Each row was made from one small tree. Brackets hold a mark, then the marks that hang from it, in alphabetical order. Every link used is in the known rows. Write each row's tree.
Known rows
[runep ravuk]: -1.03  1.29  -2.72  -1.16  2.51  -2.94  -3.35  0.26  -0.56  -2.37  2.23  0.81  0.53  0.61  1.54  0.60  -0.08  1.00  -2.18  1.53  3.79
[runep [ravuk [nibadam mibim] veza]]: -3.91  2.18  0.69  0.04  1.93  -0.43  -1.43  -0.70  1.93  0.87  -1.27  2.12  -2.85  -2.21  0.80  -2.27  -1.66  -1.60  2.66  2.52  1.81
[tene nibadam vomazol]: 2.95  -1.18  -4.57  -0.51  3.60  -0.66  0.12  -0.21  0.55  2.02  -0.22  0.99  -0.22  -1.92  -0.88  1.79  0.32  3.41  -5.44  -0.30  3.40
[tene [nibadam mibim]]: 1.27  -0.62  -2.49  -0.86  3.01  -2.67  0.38  0.75  3.27  1.48  -0.19  0.09  -0.99  -0.87  -0.77  -1.67  0.93  1.34  -1.75  -0.73  2.71
[nibadam mibim [ravuk [veza [tene vomazol]]]]: -3.52  -0.46  -2.39  2.04  -0.78  1.99  -2.64  3.11  1.66  4.12  2.39  -0.73  3.10  -0.25  0.70  -2.29  0.26  3.43  -0.12  1.32  0.80
[vomazol tene [veza mibim ravuk]]: -1.48  -1.12  -2.30  -2.68  -2.90  -0.81  -5.15  2.79  1.33  1.85  6.64  0.12  0.52  -5.41  -1.13  1.39  2.25  5.53  -2.55  2.16  2.22
[runep [ravuk [nibadam mibim tene] veza]]: -5.23  3.05  -0.73  -0.07  1.55  1.12  -1.76  -0.84  4.41  1.69  -1.14  -0.18  -0.88  -1.98  -0.94  -0.53  -0.78  -3.80  3.12  3.14  1.54
[veza tene]: 0.08  0.21  -2.74  1.10  1.39  -2.74  -3.51  1.67  -0.65  -0.79  3.88  -0.21  2.35  0.71  1.65  0.44  1.76  4.80  -0.40  0.08  1.46
[runep [ravuk [nibadam mibim]]]: -1.75  1.77  -0.53  -1.53  4.02  -2.51  -2.01  0.66  3.12  -0.56  -1.77  1.65  -2.38  -1.39  0.73  -0.69  -0.49  -0.69  0.92  0.85  2.05
[veza mibim ravuk [tene vomazol]]: 1.35  -0.17  -3.70  -0.02  1.51  2.23  -6.21  2.43  0.33  1.82  2.57  -0.16  2.39  -0.58  -0.22  1.80  3.07  5.28  -1.14  -0.60  0.17
[tene [nibadam [ravuk [veza mibim]]]]: -1.26  -1.39  -2.55  0.07  -0.67  1.71  -2.90  -0.44  -0.14  3.66  4.27  -1.34  1.20  -2.61  0.87  -2.56  -0.48  0.72  -4.00  2.37  2.45
[ravuk [veza tene]]: -2.19  0.56  -1.40  2.46  -0.59  -0.50  -2.76  0.11  -1.86  0.82  4.75  0.11  1.90  -0.17  1.48  -1.33  0.53  3.91  0.97  1.72  1.16
[veza [tene nibadam]]: 2.94  0.70  -3.47  2.01  3.01  -3.14  -2.41  0.36  0.68  0.61  1.67  -1.01  2.36  -0.24  0.14  1.10  1.71  3.68  -1.13  -0.02  2.11
[ravuk [veza mibim tene]]: -2.37  -0.23  -1.32  1.08  -1.44  1.67  -3.50  -0.35  -1.75  1.82  6.08  -0.35  0.07  -0.36  1.93  -1.95  0.77  2.78  1.83  0.94  -0.30
[tene [nibadam ravuk]]: 1.29  -1.18  -3.91  0.19  2.15  -2.63  -3.15  1.46  1.14  0.89  2.46  -1.11  3.42  -1.58  0.43  -0.24  0.62  2.75  -6.38  1.38  4.23
[vomazol [tene nibadam] veza]: 0.72  -1.02  -3.32  -0.78  -0.78  -4.12  -0.14  0.71  1.52  2.47  4.30  0.22  -0.39  -5.58  -1.54  2.40  0.39  4.49  -3.67  2.03  4.21
[veza mibim ravuk [tene nibadam vomazol]]: 4.41  0.26  -4.45  0.82  3.04  1.75  -5.21  0.96  1.64  3.08  0.27  -1.03  2.40  -1.54  -1.75  2.09  3.01  3.84  -2.20  -0.62  0.89
[tene [nibadam mibim] [vomazol veza]]: 0.88  -1.55  -3.43  -0.64  1.92  -1.64  2.94  2.61  2.60  4.39  0.85  1.50  -2.23  -4.74  -1.42  -0.37  -0.48  2.13  -3.52  0.07  3.25
[vomazol [tene [nibadam [mibim [ravuk veza]]]]]: -1.22  0.82  -1.36  -2.36  -0.42  0.11  1.57  -0.68  2.96  4.86  1.35  -0.87  -1.52  -0.08  -1.56  -0.84  -0.67  1.62  0.86  1.72  2.32
[nibadam [mibim ravuk] tene]: -2.82  0.96  -2.64  -3.57  1.59  0.02  -0.01  2.32  3.79  1.88  2.71  -1.80  1.25  2.76  -0.57  -0.30  0.97  -0.66  0.25  0.21  1.76
[mibim [ravuk veza]]: -2.74  0.72  -1.03  -1.87  -0.03  0.38  -0.20  0.11  -2.86  0.97  4.72  0.90  0.11  1.04  1.34  -1.68  -1.54  1.81  -1.45  2.43  2.52

Which tree is each row?
-1.33  -0.86  -2.38  0.27  -1.26  -1.62  -2.64  2.75  -1.30  1.45  8.15  0.30  -0.07  -2.73  1.87  -0.24  1.04  3.90  -0.20  0.51  0.70 : [vomazol [veza mibim tene]]
1.79  -0.73  -3.37  -0.29  2.26  -1.06  -0.28  3.83  3.27  3.92  -0.25  1.21  0.33  -5.25  -2.84  -0.17  0.90  3.25  -4.21  0.76  3.57 : [tene [nibadam mibim] [vomazol [veza ravuk]]]
1.30  0.48  -2.26  -2.88  3.61  -2.02  1.60  1.26  2.42  2.29  0.46  -0.29  -0.84  1.59  -0.45  -1.55  -0.15  0.61  -1.55  -0.28  2.66 : [tene [nibadam [mibim ravuk]]]
-1.27  0.60  -2.01  -1.85  1.64  2.14  -6.72  0.75  3.57  1.40  1.13  -0.75  1.40  -3.66  -1.40  1.86  2.74  0.33  -1.31  1.26  0.50 : [veza mibim [ravuk [nibadam tene]]]
-2.05  0.22  -0.04  1.40  0.03  1.88  -3.68  -1.12  -0.81  2.48  3.28  0.90  -1.43  -3.07  1.61  -0.79  0.18  2.13  2.71  1.34  -1.15 : [ravuk nibadam [veza mibim tene]]
0.51  -0.14  -3.79  2.92  0.37  -4.11  -2.90  3.82  0.72  2.08  5.45  -1.71  4.82  -3.45  0.79  0.40  0.57  4.01  -4.27  2.61  3.44 : [vomazol [veza [tene [nibadam ravuk]]]]
-0.96  1.16  0.00  1.60  1.34  -2.91  -3.93  4.99  3.31  1.76  1.37  1.17  1.65  -5.04  -0.57  -0.53  1.97  4.10  1.47  1.39  0.47 : [vomazol [veza [ravuk [nibadam mibim]] tene]]
3.53  0.07  -4.74  1.68  3.59  -1.00  -1.35  0.32  0.79  2.59  0.14  -0.12  1.62  -0.81  -0.72  2.76  1.47  4.17  -2.54  -0.56  1.90 : [veza [tene nibadam vomazol]]
-1.39  0.56  -1.30  2.52  1.37  1.61  -1.89  -0.50  -0.59  3.01  0.49  1.94  -0.26  -3.32  0.46  1.18  -0.34  3.99  0.78  1.50  0.05 : [ravuk nibadam [veza [tene vomazol]]]
-2.03  0.48  -4.09  -3.83  2.01  2.27  0.72  2.47  3.75  3.76  1.09  -0.83  0.57  2.37  -1.66  1.32  0.50  0.16  -1.03  -0.30  1.69 : [nibadam [mibim ravuk] [tene vomazol]]
-3.15  2.28  -0.09  0.58  2.02  -0.59  -2.69  -1.71  -0.71  -0.36  0.34  2.30  -1.58  -2.76  1.55  -0.12  -1.85  -0.58  0.06  3.56  2.46 : [runep [ravuk nibadam veza]]
-2.02  0.01  -0.09  -1.62  -0.59  -2.70  -3.24  3.81  4.87  2.65  1.11  1.57  -0.61  -7.23  -2.13  0.76  1.50  5.02  -0.13  2.16  2.02 : [vomazol tene [veza [ravuk [nibadam mibim]]]]
-0.20  0.75  -2.08  1.91  -0.06  -3.46  -5.28  4.63  -0.47  -0.10  5.57  0.19  4.47  -2.75  0.21  0.52  2.22  5.78  -1.79  2.05  2.26 : [vomazol [veza ravuk tene]]
1.58  -2.23  -4.23  -1.39  0.82  0.42  0.91  0.84  -0.10  4.45  3.87  1.35  -2.95  -5.47  -0.62  1.12  -0.46  2.17  -5.22  0.15  2.77 : [tene nibadam [vomazol [veza mibim]]]
-3.19  -0.60  -2.66  -1.28  1.18  0.69  1.19  3.07  4.81  4.79  0.45  1.37  -1.70  -6.13  -1.94  1.75  0.03  0.57  -1.16  0.98  1.63 : [ravuk [nibadam mibim [tene [vomazol veza]]]]
-4.02  -0.73  -3.47  -1.22  0.08  -0.46  -3.38  3.70  5.04  1.76  3.06  -2.81  4.18  0.30  -0.40  -1.19  1.74  0.57  -2.34  1.16  2.58 : [nibadam mibim ravuk tene]
-3.14  0.05  -3.73  -3.46  0.29  1.02  2.25  4.15  3.06  4.85  3.91  -0.31  -0.22  -0.81  -1.64  1.29  -0.51  0.35  -1.93  1.12  2.41 : [nibadam [mibim ravuk] [tene [vomazol veza]]]
-1.21  -1.12  -1.96  -1.90  -1.07  -0.76  -4.45  3.35  -0.73  0.77  6.45  0.99  0.62  -4.43  0.47  -0.91  1.46  3.57  -3.53  1.39  2.44 : [vomazol [veza mibim ravuk]]
-2.79  2.24  -1.54  1.21  -0.30  1.22  -4.48  -1.22  -1.69  0.37  4.76  -0.54  0.17  0.76  2.10  -1.04  0.03  0.01  2.88  2.13  0.59 : [runep [ravuk [veza mibim tene]]]
1.07  -0.84  -2.68  -1.78  1.26  -2.60  -0.23  0.17  5.01  2.54  -0.10  -0.71  -1.02  -1.81  -1.95  0.31  1.68  3.39  -0.47  -0.28  2.63 : [vomazol [tene [nibadam mibim]]]
-3.17  1.71  -0.32  -0.08  0.08  0.24  -0.29  1.78  0.15  2.58  3.84  -0.58  0.65  3.04  1.26  -2.89  -0.26  2.07  3.72  1.08  0.17 : [nibadam [mibim [ravuk [veza tene]]]]
1.77  -1.64  -5.29  0.10  2.85  -0.60  -2.11  1.51  1.31  2.88  0.63  -0.52  2.86  -2.23  -0.48  1.46  0.32  3.60  -7.60  0.99  4.12 : [tene [nibadam ravuk] vomazol]
-0.34  -1.23  -3.37  -1.31  0.44  -2.55  -2.33  2.05  5.63  3.03  0.97  -2.21  1.95  -1.75  -1.49  -0.12  1.36  3.76  -2.81  1.01  3.33 : [vomazol [tene [nibadam mibim ravuk]]]
-2.62  2.88  -0.85  2.12  2.61  1.51  -1.80  0.00  2.32  2.79  -2.28  1.67  -1.52  -1.70  0.11  0.12  -0.98  0.04  3.85  1.72  -0.04 : [runep [ravuk [nibadam mibim] [veza [tene vomazol]]]]
2.46  -1.09  -4.15  -1.13  1.21  1.02  -2.21  2.20  0.77  3.88  2.59  1.07  -0.11  -5.78  -2.03  1.11  1.15  3.11  -5.70  1.01  2.92 : [tene nibadam [vomazol [veza mibim ravuk]]]
1.52  0.45  -3.43  3.05  1.71  0.98  -0.90  -1.05  -0.53  4.00  0.71  0.09  1.25  -1.68  -0.78  0.90  0.22  3.12  -1.03  1.09  1.67 : [ravuk [veza [tene nibadam vomazol]]]
-1.75  2.47  -3.01  2.30  1.00  1.00  -2.80  -0.57  -1.54  1.07  1.68  0.59  1.48  0.46  0.79  1.06  -0.68  1.83  0.79  2.33  1.72 : [runep [ravuk [veza [tene vomazol]]]]
-0.73  -2.41  -3.94  -1.78  -2.45  -1.66  -3.02  2.09  2.30  4.17  6.72  -1.55  0.91  -5.75  -0.64  1.31  0.64  3.82  -5.26  2.45  3.43 : [vomazol [tene [nibadam ravuk]] [veza mibim]]
